What can hang from each mark:
C: A H U Z
R: U V Z
U: C Q R
Q: A Z
Z: C Q R
V: C Q
A: R

Every row comes from one small tree of marks. The marks that hang from a mark follow it in brackets, in alphabetical order. Every link used is in the known rows. Which tree was each row made from?
In the rows, zero is written as 100.
Known rows:
U{C{H} Q{A}}: 125, 96, 115, 123, 66, 103, 45, 116, 109, 93, 111, 111, 94, 82, 102, 74, 86, 109, 103, 69, 88, 113, 108, 122, 83
C{Z}: 107, 99, 75, 131, 108, 109, 96, 95, 113, 103, 116, 97, 114, 106, 96, 103, 105, 114, 95, 115, 80, 108, 86, 100, 124
C{A Z{Q}}: 96, 76, 62, 101, 131, 115, 101, 94, 108, 95, 131, 50, 114, 88, 86, 119, 111, 100, 111, 115, 97, 80, 103, 100, 128
V{Q}: 71, 120, 107, 106, 82, 96, 125, 96, 98, 92, 97, 118, 124, 132, 113, 92, 46, 117, 80, 97, 86, 110, 105, 77, 118
Q{A}: 104, 83, 109, 85, 82, 114, 91, 129, 95, 90, 114, 125, 122, 140, 115, 96, 54, 120, 103, 102, 83, 127, 113, 96, 120
V{C{A H Z{Q R}}}: 105, 105, 58, 105, 118, 77, 126, 76, 118, 99, 153, 49, 95, 77, 79, 91, 134, 77, 108, 112, 93, 53, 100, 89, 121
V{C}: 89, 121, 109, 121, 85, 90, 122, 101, 120, 100, 110, 127, 107, 123, 95, 95, 79, 121, 69, 101, 107, 91, 87, 77, 113
R{Z}: 82, 97, 89, 85, 104, 108, 101, 112, 90, 96, 107, 125, 105, 135, 128, 107, 88, 113, 105, 120, 95, 105, 87, 97, 104
R{U{C Q} Z}: 84, 75, 141, 109, 110, 113, 66, 93, 87, 108, 77, 123, 89, 101, 122, 106, 100, 92, 98, 68, 101, 102, 72, 131, 63
V{C{A}}: 87, 121, 102, 116, 81, 102, 116, 91, 123, 98, 112, 91, 103, 111, 85, 95, 87, 106, 83, 96, 125, 80, 102, 68, 106
A{R{U{C Q} V Z}}: 92, 105, 134, 77, 103, 92, 81, 107, 65, 107, 48, 131, 82, 76, 107, 123, 103, 87, 95, 93, 90, 128, 95, 126, 71
V{C Q}: 73, 141, 128, 124, 80, 68, 146, 79, 110, 94, 98, 121, 114, 135, 100, 87, 47, 109, 58, 89, 96, 94, 97, 60, 111
U{C{A} R{V}}: 99, 92, 119, 116, 72, 116, 65, 83, 117, 101, 80, 107, 89, 72, 92, 78, 100, 110, 93, 82, 106, 101, 99, 107, 85
R{U V{C Q} Z}: 69, 129, 156, 104, 125, 49, 148, 58, 72, 101, 69, 154, 115, 144, 132, 115, 73, 68, 85, 90, 72, 107, 105, 69, 88
A{R{V Z}}: 91, 124, 88, 54, 98, 88, 114, 124, 68, 97, 77, 132, 97, 108, 113, 125, 92, 105, 100, 139, 84, 129, 109, 95, 108
U{C{A{R}}}: 95, 119, 89, 95, 50, 126, 77, 125, 110, 100, 94, 73, 90, 75, 75, 86, 83, 111, 101, 100, 120, 113, 102, 102, 88
A{R}: 90, 122, 81, 72, 72, 116, 108, 137, 91, 96, 90, 111, 102, 98, 95, 106, 78, 130, 85, 123, 100, 123, 103, 97, 116
U{C{H} Q{A Z} R}: 120, 64, 137, 133, 73, 108, 32, 97, 106, 75, 94, 109, 67, 77, 117, 55, 99, 107, 100, 64, 95, 92, 86, 130, 61
U{C{A H Z} R{V}}: 129, 115, 84, 151, 85, 100, 55, 59, 126, 102, 103, 78, 85, 44, 89, 65, 148, 90, 114, 89, 81, 99, 103, 111, 82
U{C}: 97, 102, 106, 123, 70, 114, 76, 119, 116, 104, 107, 122, 104, 107, 94, 83, 75, 122, 92, 96, 102, 109, 83, 106, 96
R{U{C}}: 89, 92, 127, 120, 88, 122, 76, 110, 103, 111, 92, 131, 113, 110, 107, 90, 80, 108, 99, 78, 94, 113, 86, 113, 83
Z{Q{A{R}}}: 96, 76, 95, 36, 102, 102, 110, 155, 73, 82, 111, 107, 114, 116, 106, 119, 52, 123, 98, 121, 85, 120, 118, 112, 130
A{R{U{C Q} Z}}: 86, 100, 125, 80, 90, 112, 77, 115, 75, 104, 60, 109, 77, 79, 107, 110, 97, 98, 91, 84, 103, 120, 81, 132, 66
C{A{R} H U}: 120, 147, 34, 92, 83, 124, 107, 116, 114, 107, 109, 46, 108, 88, 69, 86, 134, 94, 140, 110, 126, 108, 134, 82, 97
Q{A{R}}: 105, 101, 100, 58, 67, 111, 98, 146, 82, 87, 97, 113, 109, 119, 104, 100, 55, 121, 98, 114, 85, 142, 120, 101, 119
C{H U{Q R}}: 121, 102, 79, 126, 109, 119, 83, 81, 126, 109, 93, 91, 96, 83, 93, 77, 145, 118, 101, 71, 116, 88, 96, 116, 94
Z{C{U{Q}}}: 127, 80, 94, 116, 110, 113, 111, 118, 125, 124, 120, 90, 103, 106, 102, 106, 125, 113, 101, 102, 140, 95, 85, 114, 103
U{Q R{V}}: 95, 77, 128, 100, 105, 107, 79, 78, 102, 99, 64, 139, 89, 73, 109, 107, 105, 129, 62, 80, 96, 97, 95, 118, 110
R{V{C}}: 96, 126, 118, 116, 100, 71, 124, 93, 107, 103, 97, 150, 112, 119, 97, 110, 84, 109, 73, 111, 91, 101, 105, 70, 119

Which tree is each row?
130, 108, 109, 139, 111, 79, 106, 92, 116, 94, 113, 97, 97, 128, 86, 83, 112, 85, 109, 83, 116, 82, 102, 80, 87 | V{C{H U{Q{A Z}}}}
85, 101, 86, 33, 124, 81, 123, 132, 59, 91, 87, 125, 100, 104, 114, 140, 88, 106, 99, 145, 83, 115, 109, 104, 117 | A{R{V Z{Q}}}
113, 93, 79, 123, 93, 100, 98, 128, 108, 90, 147, 115, 94, 114, 140, 85, 117, 105, 122, 138, 110, 82, 93, 89, 90 | Q{Z{C{H}}}
110, 118, 88, 131, 109, 76, 121, 70, 114, 112, 129, 98, 100, 94, 96, 82, 132, 78, 98, 98, 73, 81, 85, 95, 107 | V{C{H Z{R{U}}}}
131, 123, 16, 95, 132, 108, 113, 102, 110, 106, 128, 10, 109, 70, 59, 107, 160, 81, 144, 122, 108, 94, 124, 100, 113 | C{A{R} H U Z{Q}}
92, 88, 112, 110, 68, 124, 58, 113, 100, 85, 78, 67, 68, 63, 75, 95, 91, 98, 95, 89, 133, 86, 88, 109, 69 | U{C{A{R}} Q{Z}}
137, 95, 55, 125, 160, 84, 108, 71, 113, 110, 115, 84, 114, 85, 89, 99, 165, 94, 123, 111, 77, 91, 104, 114, 119 | C{H U{R{V}} Z{Q}}
107, 79, 89, 127, 112, 99, 81, 107, 112, 102, 124, 90, 106, 91, 86, 100, 96, 110, 95, 108, 84, 96, 74, 123, 110 | U{C{Z{Q}}}
95, 70, 90, 102, 121, 111, 109, 88, 95, 114, 113, 95, 111, 105, 101, 102, 111, 89, 105, 104, 69, 100, 80, 116, 122 | C{Z{R{U}}}
116, 64, 68, 80, 130, 114, 128, 128, 118, 115, 149, 52, 114, 112, 97, 116, 122, 101, 129, 121, 148, 76, 104, 105, 112 | Z{C{A U} Q}
102, 105, 73, 71, 109, 126, 104, 104, 96, 107, 76, 41, 88, 92, 72, 118, 125, 90, 118, 96, 143, 102, 106, 103, 89 | C{A{R{Z}} U{Q}}
89, 61, 142, 75, 122, 112, 79, 101, 69, 96, 82, 127, 103, 127, 139, 119, 84, 91, 107, 75, 86, 116, 97, 122, 84 | R{U{Q{A}} Z}
89, 120, 110, 69, 98, 102, 111, 119, 71, 106, 65, 143, 112, 96, 104, 124, 87, 105, 93, 112, 80, 135, 119, 98, 109 | A{R{U V}}
106, 121, 60, 80, 90, 133, 117, 118, 109, 110, 91, 50, 111, 105, 61, 104, 108, 102, 121, 108, 136, 111, 118, 85, 107 | C{A{R} U}
95, 68, 159, 75, 114, 74, 116, 85, 79, 108, 85, 142, 103, 109, 102, 113, 81, 77, 82, 75, 77, 98, 106, 106, 113 | Z{R{U{Q{A}} V{C}}}
65, 130, 147, 100, 120, 60, 143, 48, 76, 100, 71, 120, 112, 132, 123, 114, 80, 56, 98, 84, 88, 98, 118, 61, 82 | R{U V{C{A} Q} Z}
118, 140, 64, 109, 114, 91, 135, 73, 100, 111, 80, 36, 118, 94, 53, 112, 116, 70, 120, 113, 98, 124, 126, 76, 115 | C{A{R{V{Q}}} U Z}
105, 113, 89, 119, 64, 115, 50, 111, 105, 82, 95, 63, 65, 48, 82, 81, 115, 91, 112, 91, 124, 83, 103, 106, 61 | U{C{A{R} H} Q{Z}}
124, 84, 102, 96, 137, 82, 116, 104, 97, 122, 104, 117, 99, 118, 123, 126, 137, 88, 117, 121, 119, 104, 93, 109, 94 | R{V Z{C{U{Q}}}}
96, 73, 97, 87, 91, 121, 95, 97, 109, 100, 113, 86, 78, 98, 142, 88, 123, 112, 106, 111, 128, 88, 80, 113, 85 | U{R{Z{C{A}}}}
73, 65, 121, 53, 139, 77, 143, 89, 80, 106, 109, 111, 112, 102, 95, 127, 93, 74, 98, 102, 91, 67, 110, 95, 123 | Z{Q R{U V{C{A}}}}
108, 41, 84, 64, 130, 92, 112, 114, 85, 95, 141, 82, 115, 115, 99, 111, 83, 95, 111, 121, 61, 97, 93, 123, 146 | C{Z{Q{A} R}}
99, 145, 78, 127, 76, 95, 108, 88, 127, 96, 128, 89, 101, 96, 92, 79, 110, 100, 99, 98, 115, 76, 115, 65, 98 | V{C{A H}}
87, 90, 137, 100, 111, 87, 95, 52, 103, 95, 66, 109, 69, 76, 110, 108, 121, 98, 68, 77, 117, 75, 90, 102, 85 | U{Q R{V{C{A}} Z}}
103, 96, 98, 142, 77, 117, 44, 95, 115, 84, 108, 75, 76, 66, 93, 76, 115, 91, 116, 81, 121, 68, 98, 102, 62 | U{C{A H} Q{Z}}
87, 107, 156, 93, 98, 55, 129, 61, 84, 85, 73, 141, 96, 136, 133, 88, 63, 92, 74, 89, 74, 112, 102, 82, 96 | U{R{V{C Q{A}} Z}}
